Known rows, with every step that occurs:
nakitib-rubar-ramure-binoti-vadeg-peluse: [ 0.83,  2.16,  0.37, -0.43, -0.02, -0.56, -1.23,  2.59, -4.18, -2.87,
  0.03,  2.02, -0.47, -1.91, -1.72, -0.09, -0.39,  0.16, -6.57, -1.07,
  1.73, -0.48,  3.76, -0.93,  0.22]
nakitib-rubar-vadeg: [ 0.82,  0.62, -0.09, -0.35,  0.29, -0.26, -1.22,  3.04, -4.08, -1.95,
 -1.73, -0.15, -0.12, -0.69, -1.17, -1.49, -0.21,  0.38, -1.75, -1.06,
  0.93,  0.84,  0.07, -0.64, -0.92]
koped-peluse: [-0.21,  0.14,  0.97, -0.23,  0.66, -0.20, -1.38, -3.98, -0.65, -2.03,
  0.66,  0.58, -1.62,  0.54, -3.26,  0.69, -0.75,  0.77, -1.45, -0.67,
  1.13,  0.85,  1.62, -0.74, -0.21]
rubar-ramure-binoti-vadeg-fopos-nakitib: [ 0.69,  2.10,  0.33, -0.60,  0.32, -0.62, -2.36, -0.42, -1.94, -2.67,
  2.06,  1.60, -1.72, -3.63,  0.57, -0.92, -3.05,  0.65, -7.20, -1.26,
  2.29, -0.88,  4.77, -1.66,  0.65]
binoti-nakitib-rubar-vadeg-peluse: [ 0.47, -2.04,  0.68, -0.36,  0.72, -0.40, -1.32,  0.90, -4.35, -2.68,
 -1.86,  0.93,  0.06, -1.92, -3.65, -1.33, -0.13,  1.16, -1.98, -1.07,
  1.31,  0.58,  0.47, -0.68,  1.13]
peluse-ramure: [ 2.05,  0.79,  0.61, -0.22,  0.08, -0.43, -1.17, -0.52, -0.46, -1.72,
  0.34,  0.34, -1.47,  0.19, -1.79, -3.26, -0.60,  0.24, -0.21, -0.96,
  0.89,  0.62,  2.38, -0.57, -0.71]
tisa-vadeg: [ 0.02,  0.27,  0.91, -0.39, -0.09, -0.64, -1.30, -0.45, -0.08, -1.24,
  0.84,  1.33, -1.12,  0.53, -1.49, -0.13, -0.43, -0.71,  0.32, -1.12,
  0.93,  0.55,  0.79, -0.82, -1.04]
tisa-ramure-binoti-vadeg-fopos-nakitib-rubar: [-0.10,  2.15, -0.78, -0.70,  0.11, -1.47, -2.45,  1.50, -2.24, -2.77,
 -0.51,  1.91, -0.40, -5.15,  0.49, -0.02, -2.19, -0.16, -1.07, -1.03,
  2.15, -0.37,  5.32, -1.74, -0.47]
ramure-binoti-vadeg: [ 0.22,  1.88,  0.97, -0.31, -0.18, -0.44, -1.20, -0.70, -0.14, -2.05,
  0.65,  1.04, -1.86, -0.42,  0.37, -1.58, -0.53,  0.02, -2.24, -1.05,
  1.47, -0.07,  5.45, -1.13, -0.63]
ramure-binoti-vadeg-fopos: [ 0.22,  4.41,  0.48, -0.46,  0.15, -0.32, -2.05, -1.23, -0.08, -3.10,
  0.91,  2.07, -1.67, -1.02,  0.16, -1.51, -3.23,  0.41, -1.56, -1.06,
  1.92, -0.52,  5.38, -0.83, -0.46]
vadeg-peluse-ramure-binoti-nakitib-fopos: [ 2.73, -2.60,  0.31, -0.08,  0.42, -0.57, -1.75, -2.48, -0.82, -2.92,
  0.60,  1.93, -1.87, -3.03, -2.64, -3.48, -1.35,  0.31, -0.56, -1.00,
  1.74,  1.18,  6.37,  1.14, -0.14]
nakitib-fopos-ramure-binoti-vadeg: [ 1.55,  0.23,  0.19, -0.32, -0.79, -0.47, -2.11, -0.15,  0.24, -2.17,
  0.71,  0.33, -2.43, -2.81,  2.54, -1.72, -0.65, -0.28, -1.86, -1.28,
  2.30,  0.05,  5.24, -1.25, -0.22]
fopos-ramure-binoti-nakitib-rubar: [ 1.77, -3.38,  0.46, -0.04,  0.49, -0.50, -1.57,  1.89, -1.91, -1.73,
 -1.37, -0.19, -0.36, -3.16,  2.66, -2.93, -0.13,  1.56, -2.21, -0.95,
  1.34,  0.51,  5.23, -2.85, -0.50]
peluse-ramure-binoti: [ 2.55,  0.40,  0.57,  0.04,  0.29, -0.40, -1.08,  0.18, -0.48, -1.81,
  0.29,  0.56, -1.44, -0.32, -0.11, -3.36, -0.96,  0.30, -1.43, -1.00,
  1.09,  0.87,  5.90, -0.56, -2.28]
tisa-ramure-binoti: [-0.75, -0.14,  0.87, -0.16,  0.13, -0.74, -1.15,  0.15, -0.01, -1.68,
  0.61,  0.86, -1.26, -0.02,  0.68, -0.15, -0.96, -0.75, -0.38, -0.98,
  1.04,  1.19,  4.27, -0.69, -2.77]
tisa-vadeg-peluse-ramure-binoti: [ 2.40, -0.04,  1.08, -0.12,  0.05, -0.77, -1.25,  0.07, -0.41, -1.95,
  0.48,  2.40, -0.77, -0.54, -2.97, -0.60, -0.86, -0.59, -0.77, -1.08,
  1.57,  0.46,  4.88, -0.49, -2.33]
koped-peluse-ramure-binoti: [ 2.34,  0.17,  0.75,  0.15,  0.64, -0.26, -1.28, -2.90, -0.90, -2.01,
  0.47,  0.56, -1.63, -0.23, -2.14, -1.14, -1.10,  0.91, -2.22, -0.66,
  1.44,  1.23,  6.84, -0.64, -1.86]
vadeg-binoti-nakitib: [-0.40, -2.17,  0.85, -0.34,  0.82, -0.56, -1.45, -1.84, -0.41, -2.49,
 -0.04,  1.69, -1.21, -1.30, -1.13, -2.80, -3.37,  0.71, -0.90, -1.02,
  1.11,  0.53,  1.48, -0.60,  1.30]
ramure-binoti: [ 0.52, -0.06,  0.84, -0.16,  0.54, -0.25, -1.11, -0.26, -0.10, -2.03,
  0.41,  0.71, -1.41, -0.05,  0.35, -1.59, -1.21,  0.23, -1.86, -0.96,
  0.91,  0.82,  4.24, -0.70, -2.51]
vadeg-peluse-ramure-binoti-nakitib-rubar: [ 2.81, -1.98,  0.33, -0.04,  0.79, -0.69, -1.20,  0.65, -2.90, -2.72,
 -1.35,  1.65, -0.09, -2.87, -2.55, -3.38, -0.48,  1.24, -1.22, -0.85,
  1.31,  0.69,  6.18, -0.62, -0.36]
binoti-nakitib-fopos-ramure: [ 1.20, -3.57,  0.46, -0.29, -0.09, -0.39, -2.13, -1.97, -0.02, -1.88,
  0.58, -0.10, -2.08, -2.85,  1.01, -2.85, -0.62,  0.54, -0.42, -1.19,
  1.59,  0.79,  1.86, -1.02,  1.46]
nakitib-rubar-ramure: [ 0.79,  0.98, -0.09, -0.37,  0.30, -0.43, -1.15,  3.01, -4.05, -1.98,
  0.01,  0.50, -0.36, -0.69, -0.81, -1.40, -0.30,  0.22, -4.72, -0.93,
  0.73,  0.47,  0.15, -0.82, -0.07]

Rows:
[ 0.66,  0.84, -0.16, -0.44,  0.74, -0.21, -2.11,  1.02, -4.26, -2.98,
 -1.44,  0.96, -0.05, -2.12, -1.28, -2.62, -2.59,  1.40, -1.12, -1.07,
  1.41,  0.49,  1.51, -0.59,  1.24] -> binoti-nakitib-rubar-vadeg-fopos
[ 2.23,  2.28,  0.77, -0.14, -0.40, -0.51, -1.15, -0.28, -0.55, -1.91,
  0.55,  0.84, -1.89, -0.67, -0.11, -3.38, -0.44,  0.06, -1.97, -1.05,
  1.57,  0.10,  7.16, -0.95, -0.40] -> peluse-ramure-binoti-vadeg
[ 1.14, -2.22,  0.32, -0.05,  0.74, -0.30, -1.15,  2.05, -4.29, -2.11,
 -1.76,  0.06, -0.23, -2.12,  0.60, -2.84, -0.46,  1.09, -2.78, -1.00,
  1.20,  1.24,  5.04, -0.92, -0.71] -> ramure-binoti-nakitib-rubar-vadeg
[ 1.40,  0.98,  0.76, -0.32,  0.15, -0.55, -2.44,  0.81,  0.58, -2.01,
  0.82,  1.59, -0.85, -1.40,  2.07, -0.09, -3.23,  0.14, -0.77, -1.27,
  2.07, -0.23,  4.02, -2.39, -2.21] -> tisa-vadeg-fopos-ramure-binoti
[ 1.44, -0.09,  0.55, -0.38, -0.55, -0.48, -2.25, -0.63,  0.17, -2.91,
  0.64,  1.40, -2.03, -3.17, -0.07, -0.39, -0.82, -0.22, -2.29, -1.23,
  2.62, -0.40,  4.17, -0.98, -0.05] -> nakitib-fopos-ramure-binoti-vadeg-peluse
[ 2.97,  0.69, -0.20,  0.05,  1.17, -0.20, -2.23, -0.99, -5.08, -3.13,
 -1.28,  0.94, -0.24, -2.83, -2.04, -2.39, -2.95,  2.16, -2.33, -0.79,
  2.15,  1.19,  7.60, -0.59,  0.03] -> koped-peluse-ramure-binoti-nakitib-rubar-vadeg-fopos
[ 0.25, -1.83, -0.19, -0.43,  0.95, -0.77, -1.46,  0.79, -2.52, -2.74,
 -1.65,  1.77,  0.01, -2.67, -1.16, -2.98, -2.83,  0.87, -0.63, -0.91,
  1.02,  0.57,  1.41, -0.71,  1.08] -> vadeg-binoti-nakitib-rubar
[ 0.53,  0.23,  0.21, -0.60,  0.86, -0.45, -2.36, -0.61, -2.03, -2.47,
  0.11,  0.50, -0.98, -2.75, -1.43, -0.96, -3.01,  1.00, -2.86, -1.27,
  1.84, -0.04,  0.11, -1.18, -0.17] -> rubar-vadeg-fopos-nakitib
[ 0.96, -2.51,  0.27, -0.18,  0.21, -0.29, -1.61, -1.11, -2.28, -2.29,
  1.92,  0.99, -2.20, -2.32,  0.86, -2.72, -1.52,  0.02, -5.04, -1.12,
  1.44,  1.48,  5.24,  0.74,  0.12] -> rubar-ramure-binoti-nakitib-fopos
[ 2.97,  2.53, -0.95, -0.39,  0.60, -0.92, -2.66, -1.50, -3.20, -3.03,
 -0.62,  1.58, -0.67, -5.39, -2.26, -1.04, -2.17,  1.53, -2.80, -0.71,
  2.57, -0.35,  7.82, -1.67,  0.38] -> koped-peluse-ramure-binoti-vadeg-fopos-nakitib-rubar
[ 1.17, -3.86,  0.27, -0.28,  0.11, -0.31, -2.28,  0.12, -1.82, -2.53,
 -0.52,  0.32, -1.57, -3.53,  1.12, -2.72, -3.56,  0.47, -2.12, -1.41,
  2.28,  0.78,  0.75, -0.65,  1.60] -> rubar-vadeg-binoti-nakitib-fopos-ramure
[ 0.85, -1.91, -0.52, -0.57,  0.77, -0.99, -1.59,  1.18, -2.34, -1.76,
 -1.27,  0.23, -0.24, -3.71, -1.26, -1.39,  0.11,  0.68, -1.74, -0.93,
  0.95,  0.24,  0.52, -1.63, -0.60] -> fopos-nakitib-rubar
[ 1.52,  0.36, -0.72, -0.57,  0.64, -1.08, -2.37,  3.07, -3.97, -2.14,
  0.57,  2.15,  0.22, -4.63,  0.46,  0.17, -2.83,  0.10, -5.20, -1.11,
  1.89, -0.05,  3.63, -1.58, -1.70] -> tisa-vadeg-fopos-nakitib-rubar-ramure-binoti
[ 1.18, -1.25,  1.05, -0.15,  0.77, -0.20, -2.37, -1.27,  0.27, -2.58,
  0.53,  0.85, -1.28, -2.40,  2.32, -2.67, -3.23,  1.72, -1.81, -1.10,
  1.93, -0.04,  5.36, -2.46, -0.06] -> vadeg-fopos-ramure-binoti-nakitib
[ 0.60,  3.49,  0.79, -0.57, -0.32, -0.29, -2.51, -0.67,  0.58, -2.69,
  0.71,  0.93, -1.64, -1.39,  0.71, -1.28, -2.42,  0.75, -1.35, -1.26,
  2.20, -1.25,  1.59, -2.64,  1.67] -> binoti-vadeg-fopos-ramure
[ 1.40,  1.12,  0.69, -0.26,  0.61, -0.15, -2.35,  0.34,  0.54, -2.65,
  0.45,  0.80, -1.08, -1.44,  2.31, -1.48, -3.49,  1.12, -1.59, -1.12,
  1.84, -0.27,  3.96, -2.26, -1.99] -> vadeg-fopos-ramure-binoti
[ 1.51, -0.46,  0.12, -0.39,  0.60, -0.15, -2.49,  2.03, -3.69, -2.57,
 -1.71, -0.06, -0.02, -3.04,  0.91, -2.64, -2.39,  1.89, -1.79, -1.22,
  1.93, -0.01,  1.22, -2.40,  1.55] -> binoti-nakitib-rubar-vadeg-fopos-ramure
[ 3.44, -2.22, -0.21, -0.13,  0.82, -0.88, -1.55,  3.00, -4.59, -2.30,
 -2.11,  0.54,  0.28, -4.64, -2.59, -1.74, -0.39,  1.01, -4.13, -1.15,
  1.93,  0.37,  4.17, -1.15, -2.02] -> fopos-nakitib-rubar-vadeg-peluse-ramure-binoti
[-0.02,  0.11,  0.63, -0.33,  0.57, -0.24, -1.35,  0.97, -2.01, -2.47,
 -0.64,  0.93, -0.82, -0.23, -1.23, -1.34, -3.59,  0.12, -2.32, -1.21,
  1.46,  0.59, -0.49, -0.27, -0.76] -> rubar-vadeg-binoti
[ 0.93,  0.23,  1.62, -0.26, -0.26, -0.42, -1.67, -0.26,  0.26, -2.35,
  0.31,  1.07, -1.51, -1.67, -0.06, -0.12, -0.47,  0.67, -3.42, -1.22,
  2.24, -0.94,  4.12, -2.69, -0.06] -> fopos-ramure-binoti-vadeg-peluse
[-0.11, -2.14,  0.44, -0.07,  0.30, -0.75, -1.15,  2.45, -4.30, -1.82,
 -1.56,  0.24, -0.13, -2.13,  0.89, -1.42, -0.34,  0.11, -1.42, -1.13,
  1.31,  1.67,  5.08, -0.92, -0.92] -> tisa-ramure-binoti-nakitib-rubar-vadeg
[ 0.54,  1.86,  0.18, -0.62,  0.44, -0.76, -2.45, -1.63, -0.19, -2.69,
  0.91,  1.73, -1.61, -3.85,  0.13, -1.24, -2.90,  0.73, -2.99, -1.18,
  2.16, -0.81,  5.32, -1.76, -0.10] -> ramure-binoti-vadeg-fopos-nakitib
[ 0.43,  4.65,  0.63, -0.46, -0.03, -0.22, -1.96,  0.17, -1.76, -2.96,
  2.08,  1.99, -1.69, -0.85,  0.57, -1.21, -3.35,  0.23, -5.80, -1.20,
  1.95, -0.56,  4.93, -0.77,  0.28] -> rubar-ramure-binoti-vadeg-fopos
[ 1.24,  0.44, -0.05, -0.20,  0.47, -0.41, -1.08,  3.60, -4.00, -2.08,
 -0.04,  0.70, -0.28, -1.18,  0.85, -1.52, -0.81,  0.30, -5.87, -0.96,
  0.91,  0.68,  3.58, -0.78, -1.98] -> nakitib-rubar-ramure-binoti
[ 3.21,  0.86, -0.39, -0.08,  0.77, -0.29, -1.96,  2.09, -4.63, -3.00,
 -1.56,  0.97, -0.11, -2.93, -0.19, -4.59, -2.95,  1.57, -1.81, -1.01,
  1.71,  0.88,  6.69, -0.46, -0.37] -> peluse-ramure-binoti-nakitib-rubar-vadeg-fopos
[ 1.84, -3.73,  0.99, -0.04,  0.64, -0.33, -1.65,  2.53, -3.92, -2.42,
 -2.14,  0.11,  0.16, -3.31,  0.19, -1.40, -0.40,  1.69, -3.82, -1.21,
  2.01,  0.32,  3.71, -2.49, -0.11] -> fopos-ramure-binoti-nakitib-rubar-vadeg-peluse
[ 0.95, -3.73,  0.12, -0.33,  0.30, -0.56, -2.34, -1.23, -0.02, -2.66,
  0.03,  1.06, -1.75, -3.74,  0.96, -2.94, -3.48,  0.47, -0.63, -1.17,
  1.94,  0.53,  1.34, -0.74,  1.60] -> vadeg-binoti-nakitib-fopos-ramure
[ 0.08,  2.19,  0.17, -0.82,  0.18, -0.85, -2.51, -2.34, -0.25, -2.55,
  0.91,  1.52, -1.56, -3.34, -1.43, -1.07, -2.47,  0.63, -1.80, -1.21,
  2.02, -1.08,  1.83, -1.68,  1.66] -> binoti-vadeg-fopos-nakitib
[ 1.11,  2.14, -0.86, -0.72,  0.44, -1.02, -2.52,  1.06, -2.30, -2.99,
 -0.72,  1.79, -0.43, -5.21,  0.18, -1.46, -2.40,  0.87, -2.67, -1.03,
  2.08, -0.82,  5.24, -1.78, -0.34] -> ramure-binoti-vadeg-fopos-nakitib-rubar
[ 3.20,  0.37,  0.08, -0.09,  0.51, -0.38, -1.16,  3.56, -4.42, -2.68,
 -2.08,  0.90,  0.22, -1.79, -2.60, -2.02, -0.66,  0.64, -2.70, -1.00,
  1.60,  0.70,  4.18, -0.32, -2.24] -> nakitib-rubar-vadeg-peluse-ramure-binoti
[ 1.77, -0.92, -0.04, -0.22,  0.83, -0.36, -2.42,  1.47, -1.86, -2.87,
 -1.07,  0.89, -0.18, -3.72,  2.45, -2.92, -2.75,  1.90, -1.29, -0.94,
  1.81, -0.05,  5.33, -2.48, -0.28] -> vadeg-fopos-ramure-binoti-nakitib-rubar
[ 0.22,  1.80,  1.41, -0.30, -0.09, -0.41, -1.21, -0.05, -1.95, -2.64,
  1.64,  1.95, -1.62, -0.65, -1.70,  0.13, -0.84,  0.02, -6.92, -1.20,
  1.88, -0.50,  3.81, -0.86,  0.24] -> rubar-ramure-binoti-vadeg-peluse
